Each row comes from the steps of one walk. Every step used is in the known rows, and no mark comes twice. Write the walk behind each row, first mark first.
(in the rows, 128 means zero)
Known rows:
genudum, moram, tumerim: [135 121 103 164 122 137  97 123 157 132 170 144 155 129 112 145 129 159
 105 144 151 147 188  99 151 114 123  96 123 133 100  78 137 109  95 136
 137 158  75 107 167 111 144  94 174 152 117 135 152  85 135 128 149 129]
genudum, moram, zepem, pobito, meka: [112 123  80 164 114 125 103 109 124 102 161 111 161 162 112 144 124 128
  60 117  89 140 149 135 170 136  54 112  95 124 105 170 169 144 112 149
 157 147 107 102 174 183 183 170 144 121 104  81 157  81 119 121 118 113]
tumerim, meka, zepem, genudum, moram: [109 137 126 146 139 100 132 178  87 130 156 123 215 141 125 192 116 148
  80 116 115 167 126 107 128 164  32 122 140  98 121 146 185 155 104  94
 123 160  82 213 161 156 148 136 114  91 104 128 163 108 143 174 221 120]
moram, zepem: [119 133 116 145 129 135 125 130 137 125 149 104 126 147 111 105 145 110
 103 122 118 132 138 137 161 146  86 138 126 117 130 155 140 111  97 116
 143  95  66 111 124 157 133 143 125 137 130 109 140 132 129 137 104 150]
tumerim, genudum, moram, pobito, meka: [ 96 110  79 167 113 129  70 102 116 120 120  72 153 168 119 102  70 153
  52 116  92 140 179  98 192 138  85  95  94 157  99 107 206 114 134 144
 163 142 154 143 161  76 129 162 153  75 144 106 133 124 122 146 125 148]
moram, genudum: [130 122 108 147 161 139 139 142 170 128 143 112 137 153 149 102 121 108
 132 128 130 113 138 135 110 178  95 125 136 125 110 139 162 135 115 107
 122 127 112 147 132 139 146 129 111 133 129 123 143 136 161 134 134 119]
meka, genudum, moram: [ 93 107 126 168 137 123 108 141 100 120 105 121 205 139 103 202 103 122
  78 137 117 150 140 125 108 152 114 119 143 175 126 102 152  94 131 114
 150 127  93 143 148 124 141 129 149 152 114 141 111 120 157 129 168  98]
meka, zepem, pobito: [170 102 128 138 138 117 110 142 121 144 134 125 147 169 159 155 154 137
 151 124 120 101 134 106 110 132  54 125 140  81 143 138 171 150 122 126
  93 120 139 127 148 196 155 189 123  92 124 146 167 115 128 109 145 106]
genudum, moram, zepem, tumerim, meka, pobito: [ 80  80  98 171  79 110  96 203 144 139 171 104 131 126  55 142 117 128
  86  96  78 201 179 145 122 122  54  97 145 124 128 125 162 131  86 145
 214 186  33  79 152 125 117 136 134 144 102  99 132  65 130 134 225 169]
pobito, moram: [108 151 110 125 109 147 124 109 136 129 153  96 153  93 122 121 121 145
 123 108 148 130 102  93 137 139 131 117 157 130 140 160 119 104 133 141
 126 109 128 134 105 126 136 105 125  96 116 136 112  99 120 121 136 147]
genudum, zepem, tumerim, moram: [112 161 102 146  97 109  93 173 150 105 176 132 139 101 106 123 192 148
 148  94 133 119 149  99 152  99 123  80 177 155 151  88 164  81 139 121
 167 102  98  87  75 124 108 121  92 105 147 150 142  98 129 106 139 143]
meka, zepem, pobito, moram, genudum: [154 130  80 156 166 150 128 144 178 145 177 102 183 148 157 118 128 128
 141  90 151  83 120  77  89 215  34 111 175  84 141 175 173 131 128 131
  93 107 134 148 132 203 181 168 123  90 110 148 167  99 173 106 141 113]
pobito, meka, zepem, tumerim: [118 101 104 150 142 127 121 115 108 111 189 137 127 146 125 107 151 123
  85  70 119 123 125 117  86  98  88  73 138  74 133 190 184 123 140 117
 203 126 132 147 114 163 111 156 161 118 104 143  89  83 145  85 150 150]
genudum, moram, zepem, tumerim, meka: [ 95 127  83 182  96 105 116 196 106 109 192 139 138 141  73 123 133 131
  77 124 113 185 160 147 136 122  66  77 110 121 100 126 152 123  79 137
 215 147  33 108 152 164 138  93 135 136  98  95 123  56 132 121 184 155]
meka, genudum, moram, tumerim: [ 98 112  99 184 143 150 100 145 142 138 138 151 180 134 100 176 109 142
  86 134 147 159 192 116 129 153 106  89 137 149 114  82 155  92 110 116
 158 128  69 137 164 130 127 117 176 158 127 147 138  87 159 105 174 105]
genudum, moram, tumerim, meka, pobito: [105  93  90 169  89 136  92 167 163 169 171 120 122  97 105 157  86 167
  83 124 107 179 207 134 114 123  95  94 139 105 130  73 165 118  99 126
 144 207  47  91 175  71 124 111 173 124 132 106 164  89 125 138 201 141]
pobito, meka, genudum: [ 68 122 115 146 178 143 118 103 101 111 118 134 156 113 132 143  94 103
  67  96 104 128 121 147  89 154  99 110 119 111 148 188 179 106 154 115
 166 115 137 165 107 118 130 143 164 132 145 128  94  98 144 118 132 126]
moram, zepem, genudum, tumerim, meka, pobito: [119 115 151 130 102  97 135 189 208 149 130 156 120 120  94 190 133  94
  89 120 104 167 138 184 128 189  30 146 142 115 147 171 170 141 128  85
 177 143  47 125 135 147  95 140  90 120 138 104 160 149 168 149 227 146]
genudum, tumerim, meka: [125 143 125 127  96 102 140 164 146 139 134 164 114 105 132 165 126 127
 120 129 144 153 136 161  98 147 104 101 102 150 126 110 127 115 146 112
 170 156  83 126  89 154 129 123 104 125 136 120 139 143 143  89 173  99]
pobito, tumerim, moram, zepem, genudum: [116 176 156 167 101 149 169 169 167  96 154 109 152  68  72 101 130 101
 104  99 109 120 133 140 178 159  39 142 186 119  79 198 169 123 159 111
 131  94  79 146 104 138  92 102  98  62 155 122 167 128 160 157 148 193]
genudum, moram, pobito, zepem: [135 101 158 178 111 109  71  92 117 117 124 101 129 154 129 123  97 180
  71 120  95 132 161  99 151 111  66 131 149 147 115 109 156 132 102 133
 130 134  87 129 141  95 127 149 153 136  97 107 138 111 106 160 103 126]
pobito, genudum, tumerim, moram, zepem: [168 165 128 188 119 145 134 153 196 125 161 141 144  93  90 134 145 107
 110  98 122 121 150 119 186 157  51 147 166 143 120 141 165  34 178  90
 173  94  52 147  96 142  91 128 107  66 173 115 154 133 146  88 105 139]
meka, pobito, genudum: [138  82 126 149 145 123 111 143 164 148 128 128 112 109 106 138  98  98
 132  95 108 125 140 125 126 125  91 165 168  87 139 142 159 108 161 132
 124 141 127 156 127  56  83 170 154  87 154 116 126 120 133 139 141 150]
zepem, genudum, tumerim, moram, pobito, meka: [121 153 185 139 110 115 122 118 173 130 105 125 114 140 149 163 129 128
 116 104 112 148 128 140 185 163  46  95 150 162 105 140 221 135 184 105
 156 131 164 165  98 122  91 138  60  65 169 125 169 108 167 124 134 131]
moram, pobito, zepem: [145 103 168 157 121 129  95  89 130 122 118 122  91 132 156  97 107 158
  89 121 104 116 141 123 128 125  70 129 151 103 142 134 166 140 111 130
 128 103 114 136 120  99 107 137 149 133 117 129 135 115 101 145  85 148]
pobito, tumerim, meka, genudum: [ 77 124 114 185 118 142 140 188 110  92 148 155 130  45  94 130  70  96
  79 105 140 130 152 164  63 170  74  92 151 108 128 160 166 115 160 145
 165 122  79 153  75 129 114 139 145 108 157 146 118 119 146 108 175 137]
zepem, pobito: [157 107 132 131 119 112 117 136 133 140 116 136 131 153 137 147 139 141
 161 142 124 126 148 136 119 129  95 124 106 124 112 117 140 159 129 146
 112 137 171  93 138 177 150 164 109 120 139 113 155 104 122 115 123 109]
meka, zepem, genudum, moram: [133 108 146 146 149 106 117 143 120 116 135 116 222 172 120 195 145 142
 106 121 124 137 118  90 139 158  47 134 160 126 106 134 169 152 110  79
 126 138  99 206 168 154 131 147 139 122  88 137 141 111 154 163 201 112]
pobito, zepem, meka: [123 139 166 149  84 124 119  93 101  81 124 128 139 142 123 129 145 154
  97 115 129  90 126 130 132  80  85 143 132 101 140 162 156 142 113 165
 108 116 131 131 164 148 124 121 144 159  99 128  95 122  73 129 115 113]
moram, genudum, tumerim, meka: [131 152  96 165 132 117 145 172 192 128 161 157 117 131 134 128 120 100
 103 137 160 140 153 164 102 208  94 107 126 137 111 130 141 120 136 113
 168 145  77 129 111 157 145 121  81 119 139 113 161 139 189  82 167 101]
pobito, moram, zepem: [ 96 159  89 135 121 159 127 122 157 129 187  90 157 105 101  87 139 112
 106 100 128 129 100 100 175 164  90 129 150 128 141 200 124  95 114 137
 149  85  72 129 103 147 143 116 130 111 110 111 118 105 127 142 116 165]
tumerim, genudum, moram, zepem: [122 145  66 170 120 143  96 133 149 127 149  92 197 159  79 108 109 135
  70 143 102 145 159 101 197 147  83 146 100 140  95 117 141  70 101 122
 176 110  73 127 169 144 135 134 159 109 119 107 139 146 118 136 155 146]
meka, genudum: [103 118 127 145 149 135 124 145 111 124 107 146 158 117 122 158 110 100
 124 119 135 133 128 149  94 171 105 131 138 142 153 136 154 106 144 113
 145  95 116 151 119 144 118 143 140 133 136 151 106 126 154 124 157 112]
meka, pobito, genudum, zepem, tumerim: [132  91 104 164 116  90  67 167 183 107 169 148 126 101  96 128 153  93
 131  60 105 111 162 114 124  99 106 129 185 103 175 125 160 103 164 149
 159 126  93 131  98  68  72 163 136 107 136 130 114  90 140 121 148 134]
meka, genudum, zepem, pobito, moram: [103 160  76 153 149 120  73 141 141 114 147 129 203 108 145 178 156 123
 135  97 122  88 126  91 129 182  81 114 170 150 197 137 157  84 168 149
 109  67 138 125  69 167 146 157 117  99 129 159 137 101 154 123 144  85]

Which walk is each row?
[ 76  89 137 204  95 131  62 164 134  90  96 116 147 121  98 148  65 116
  51 108 125 126 174 109 106 144  76  94 172 179 102  92 172 113 167 155
 150 133  86 136 109  98 103 127 135 116 139 145 147 111 159 125 145 136] : meka, genudum, moram, pobito, tumerim
[110 111 101 143 168 142 133 101  92 116 156 122 147 144 139 108 123 129
  67  85 111 102 111 100 108 117  80 126 131  63 149 187 183 113 139 105
 150 128 127 161 118 134 140 156 175 105 111 129 115 127 127 118 134 128] : pobito, meka, zepem
[ 84 138  89 160 154 149 131 167 115 153 153 167 125  82 128 148 100 129
 102 133 140 164 187 172  79 169  94  84 121  78 146 122 179 101 118 121
 153 109  63 137 126 153 126 117 166 126 154 122 152  96 173 105 161 137] : moram, tumerim, meka, genudum
[131 109 139 156 144 132  78 135 145 136 106 117 109 140 151 100  93 118
 106  99 115 119 160 127 152 143  76 144 141  93 107 120 180 130 158 144
 101 121 131 181 111  99  84 163 112  75 148 101 148  96 133 143  79 162] : moram, pobito, genudum
[ 71 121  80 193 148 152 106 103 115 119 169 141 177 118 114 163 103 133
  42 113 130 168 182 121 118 140  98  65 112 122 113 140 182  92 132 132
 178 133  80 130 147 118 143 115 197 146 124 122 118  67 155 118 146 118] : pobito, meka, genudum, moram, tumerim
[131 122  94 176 115 149 143 175 105 100 184 127 121  74 109 106  98 124
  75  97 134 107 146 133  68 142  64 104 160  64 121 167 159 119 141 124
 149 140  73 149  82 130 124 138 150  83 127 150 148 143 138 124 171 147] : pobito, tumerim, meka, zepem
[128  98 138 147  86 109 118 172 179 165 123 158  97 107 104 178 107 124
 122 118 122 153 154 166  83 141  98 118 148 142 168 104 149 120 152 117
 159 180 102 101 108  97 101 144 123 114 148 122 153 141 147 104 201 120] : genudum, tumerim, meka, pobito
[ 97 179 139 138  67 177 141 167 133 106 136  91 147 149  90 104 172 145
 111 113 115 119 119 134 191 110  57 132 152 146 138 151 176  78 127 145
 114  98 101 105 161 173 127 124  97  93 144 112 168 121  90 112 115 152] : tumerim, moram, zepem, meka
[114 153 125 128  80 114  54 162 146 112 150 101  98 127 125  96 171 153
 149  87 116 127 178  88 170 113  81  68 173 168 159  67 208  98 141 133
 150  93 105  94  66 116  90 142  68  72 159 156 171 103 134 108 115 162] : genudum, zepem, tumerim, moram, pobito
[154 171 186 127 102 112 145 154 176 129 111 156 153 114 123 197 160 119
 164 138 158 143 109 128 161 157  75 124 167 184  98 118 146 130 172  80
 143 126 132 152 112 151 101 110  54  92 160 139 158 136 170 117 179 114] : zepem, genudum, tumerim, moram
[ 63 170  75 148 157 113 102 170  93 106 160 133 167  86 131 165 131 122
  85 128  96 116 155 146  98 174  97 115 124 133 183 129 175  80 140 111
 147  97  58 159  77 128 131 144 127 117 151 139 147 134 156 147 175 107] : tumerim, meka, genudum, zepem
[112 144  67 150 103  80  90 177 117  93 199 143 113  97 119 129 163 138
 109  99 136 137 161 145 115 100 121  71 112 102 161 113 151 104 122 122
 182 125  71 115  83 140 131 122 104 116 129 128 126  82 134 109 166 133] : genudum, zepem, tumerim, meka
[ 60 119 104 179 133 115 113 181  79 120 128 136 185 114 109 188  88 139
  84 133 109 168 153 150  89 171  97 104 138 146 129 108 170 108 122 118
 155 142  60 153 134 137 160 138 146 133 131 116 130 106 150 130 195 115] : tumerim, meka, genudum, moram
[112 143  62 167 147 126  86 176 141 129 184 178 135  92 152 166 137 148
 127 126 128 122 209 156 104 183  60  83 112  77 169 107 193  93 120 132
 131  98  66  94 103 179 150 164 127 111 160 124 191  84 156 110 167  84] : moram, tumerim, meka, genudum, zepem, pobito
[166 119 155 195 133 121 110  99 153 110 176 153 183 112 129 170 116 166
  85 135 135 139 163 122 152 108  56 118 138  96  74 145 153 143  76 100
 134 142  69 148 186 117 123 102 162 149  90 109 115  73 153 162 163 129] : pobito, zepem, genudum, moram, tumerim
[148 141  78 145 121 163 107 137 170 141 174 134 129 125 129  88 117 149
 119 160 154 120 190 122 162 147 111 127 102  93 107  99 157  80 112 125
 151  99 118 125 143 116 100 134 167 104 165 139 148 125 128 108 144 147] : moram, tumerim, genudum
[112 117 113 131  72 125 124 150 187 156 149 130 125  66 102 181 110 125
 116  95 132 155 124 129  93 175  97 114 184 139 171 127 127 103 173 147
 165 165 106 117  85  90 122 121 109 106 138 123 129 119 136 103 205 117] : genudum, tumerim, meka, pobito, moram
[160 128 195 156 144 109 154  88 125 101 142 142 156 112 147 148 125 133
 114 126 119 125 109 150 129 132  61 161 141  88 115 195 160 158 111  90
 127  99 115 179 143 137 112 119 130 139 103 123 107 110 141 165 138 135] : pobito, zepem, genudum
[127 165 142 141 120 101 154 182 178 125 151 162 140 128 123 174 140 100
  94 139 128 164 121 183 158 182  42 122 113 110 124 180 146 123 119  89
 177 104  50 165 109 176 117 128  78 111 134  99 158 140 172 141 187 134] : moram, zepem, genudum, tumerim, meka
[166  97 148 167 106 107  72 139 179 113 110 157  83 148 146 139 109 101
 111 108 141 117 179 123 143 153  67 130 150 142 112  88 149  93 168 136
 139 118 110 170  78 114  91 153  97 100 145 119 144 118 145  97  97 132] : moram, pobito, genudum, tumerim
[135 137 104 184 125 112  74 160 152  68 150 164 157  89 123 159 133 101
 115 107 117  79 187 126 105 161  88 112 157 141 157 133 157  97 197 153
 132  72 117  97  77 154 130 168 127 110 147 165 148 132 172 104 144  84] : meka, genudum, zepem, pobito, tumerim
[149 116 148 108 160 126 147 136 135 131 133 121 178 145 147 171 150 122
 124 116 122 117 112 109 113 154  58 143 162  89 138 178 176 148 117  81
 115 107 120 192 144 172 114 144 115 101 108 144 141 123 160 170 178 129] : meka, zepem, genudum
[156 129 200 160 119  75 108 123 157 119 116 163 102 126 144 175 102 147
  96 131 124 139 148 171 129 157  11 115 117 122 121 150 186 163 130  99
 160 118  90 179 117 137  97 129  85 111 128 112 154 111 150 141 153 135] : moram, pobito, zepem, genudum, tumerim, meka
[ 74 102 105 138  80 122 119 182 139 150 168 130 119  71  91 125 112 141
 134  74 133 176 119 134  81 138  95  86 172 106 174 156 156 147 139 150
 180 154 115  87  85 108  90 117 137  99 131 129  97  54 126  95 216 185] : zepem, tumerim, meka, pobito, moram
[131  97 166 139 134 116  80 137 128 129 106  90 192 199 145 181 122 148
  88 101 110 135 145  79 163 153  14 116 156 127 109 113 192 172 113 103
  99 133 107 195 155 145 120 149 107 104  92 140 183 118 143 176 164 132] : meka, zepem, genudum, moram, pobito
[127 135 211 186 124 136  96 127 166 124  97 143 121 107 122 159 110 146
 100 123 110 120 150 144 119 168  35 122 190 179 141 111 188  83 175  91
 166  77  84 125  82 118  87 144 115 120 165 158 140 143 147  92 122 109] : meka, genudum, tumerim, moram, pobito, zepem
[109 191  66 163 166 126 111 129 177 116 186 100 143 122 154 105 161 136
 115  99  95  82 156 112 151 198  58  92 152 118 135 163 228 100 147 118
 126 132 140  95 101 140 180 169  82  75 168 111 199 114 159 121  86 106] : tumerim, moram, genudum, zepem, pobito, meka
[ 99 208  94 149  94 131 108 156 171 101 172  82 151 147 141 101 185 120
 114 110 124  76 159 103 182 158  80 111 153 168 146 109 200  78 139 141
 105 105 103 126 127 148 150 127  54 105 153 140 197 138 133 130 120  79] : tumerim, moram, genudum, zepem, meka
[ 98 125 117 144 101 102 135 184 104 122 158 155  99 110 111 119 133 139
 139 115 141 164 145 178  98 123 105  84 110 104 126 125 148 146 119 134
 178 137 104 110 106 157 113 110 105 107 126 115 109  67 128  85 173 161] : zepem, tumerim, meka
[134 123  85 186 134 125 100 134 139  97 161 109 179 141 101 124 109 102
  69 116  96 146 161 115 188 136  76 153 147 118  90 142 142  80 114 123
 139 129  42 166 144 115 135 128 153 108 112  95 122  94 138 156 100 143] : pobito, genudum, moram, zepem
[115 121 143 158  75 156 129 171 172 130 124 100 103  46  60 115  89 116
 128  79 113 123 147 103 109 126  90 137 227 127 134 117 154 109 180 134
 128 164 117  64  89  53  79 146 122  75 179 163 151 140 124 116 165 164] : meka, pobito, tumerim, moram
[134 134 103 117 111 140 111 128 145 137 137 123 160 113 139 132 136 153
 164 110 148 109 116 104 137 152  97 120 138 124 123 153 137 132 149 171
  93 132 183 108 113 175 160 139 112  93 117 120 141  85 129 108 136 131] : zepem, pobito, moram
[142  65 174 167 100 111  90 130 147 125 158 154 101 112  93 128 133 131
 133  98 117 142 134 136  67  75  83 107 175 102 140 153 143 144 125 131
 180 134 102  76 138  90  77 149 172 161 108 131  78  97 116 106 168 153] : meka, pobito, zepem, tumerim
[102 156 101 131  84 140  94 174 210 122 154  72 140 138 108 119 173 120
 127  89  93  80 144  94 157 154  66 123 206 149 179 103 218  82 155 142
 103 137 117 101 138  96 119 157  82 109 174 140 189 160 127 135 144  91] : tumerim, moram, genudum, zepem, meka, pobito
[ 59 178 148 148  95 160 130 182 110 119 125  98 165 139  91 138 159 121
 108 115 110 121 123 135 150 164  43 132 162 157 142 153 214  66 142 137
 134  89  76 126 144 205 122 146 111 105 140 131 153 127 123 112 139 127] : tumerim, moram, zepem, meka, genudum
[128 122 123 146 104 117 119 157 147 116 183 132 135 152  92  95 152 109
 124 106 133 143 140 144 138 111  84  98 126 110 121 162 134 127 110 130
 200  97  73 107 122 173 115 124 135 139 112 113 119  85 143  99 138 171] : moram, zepem, tumerim
[ 67 123 133 156  81 125 104 166  91  95  99 120 212 178  98 205 128 127
  86 129 132 131 148 122 133 125  95 117 120 185 129  98 170  99 135 164
 118 135 113 150 160 167 150 116 131 159 117 141 109  99 125 117 175  80] : zepem, meka, genudum, moram
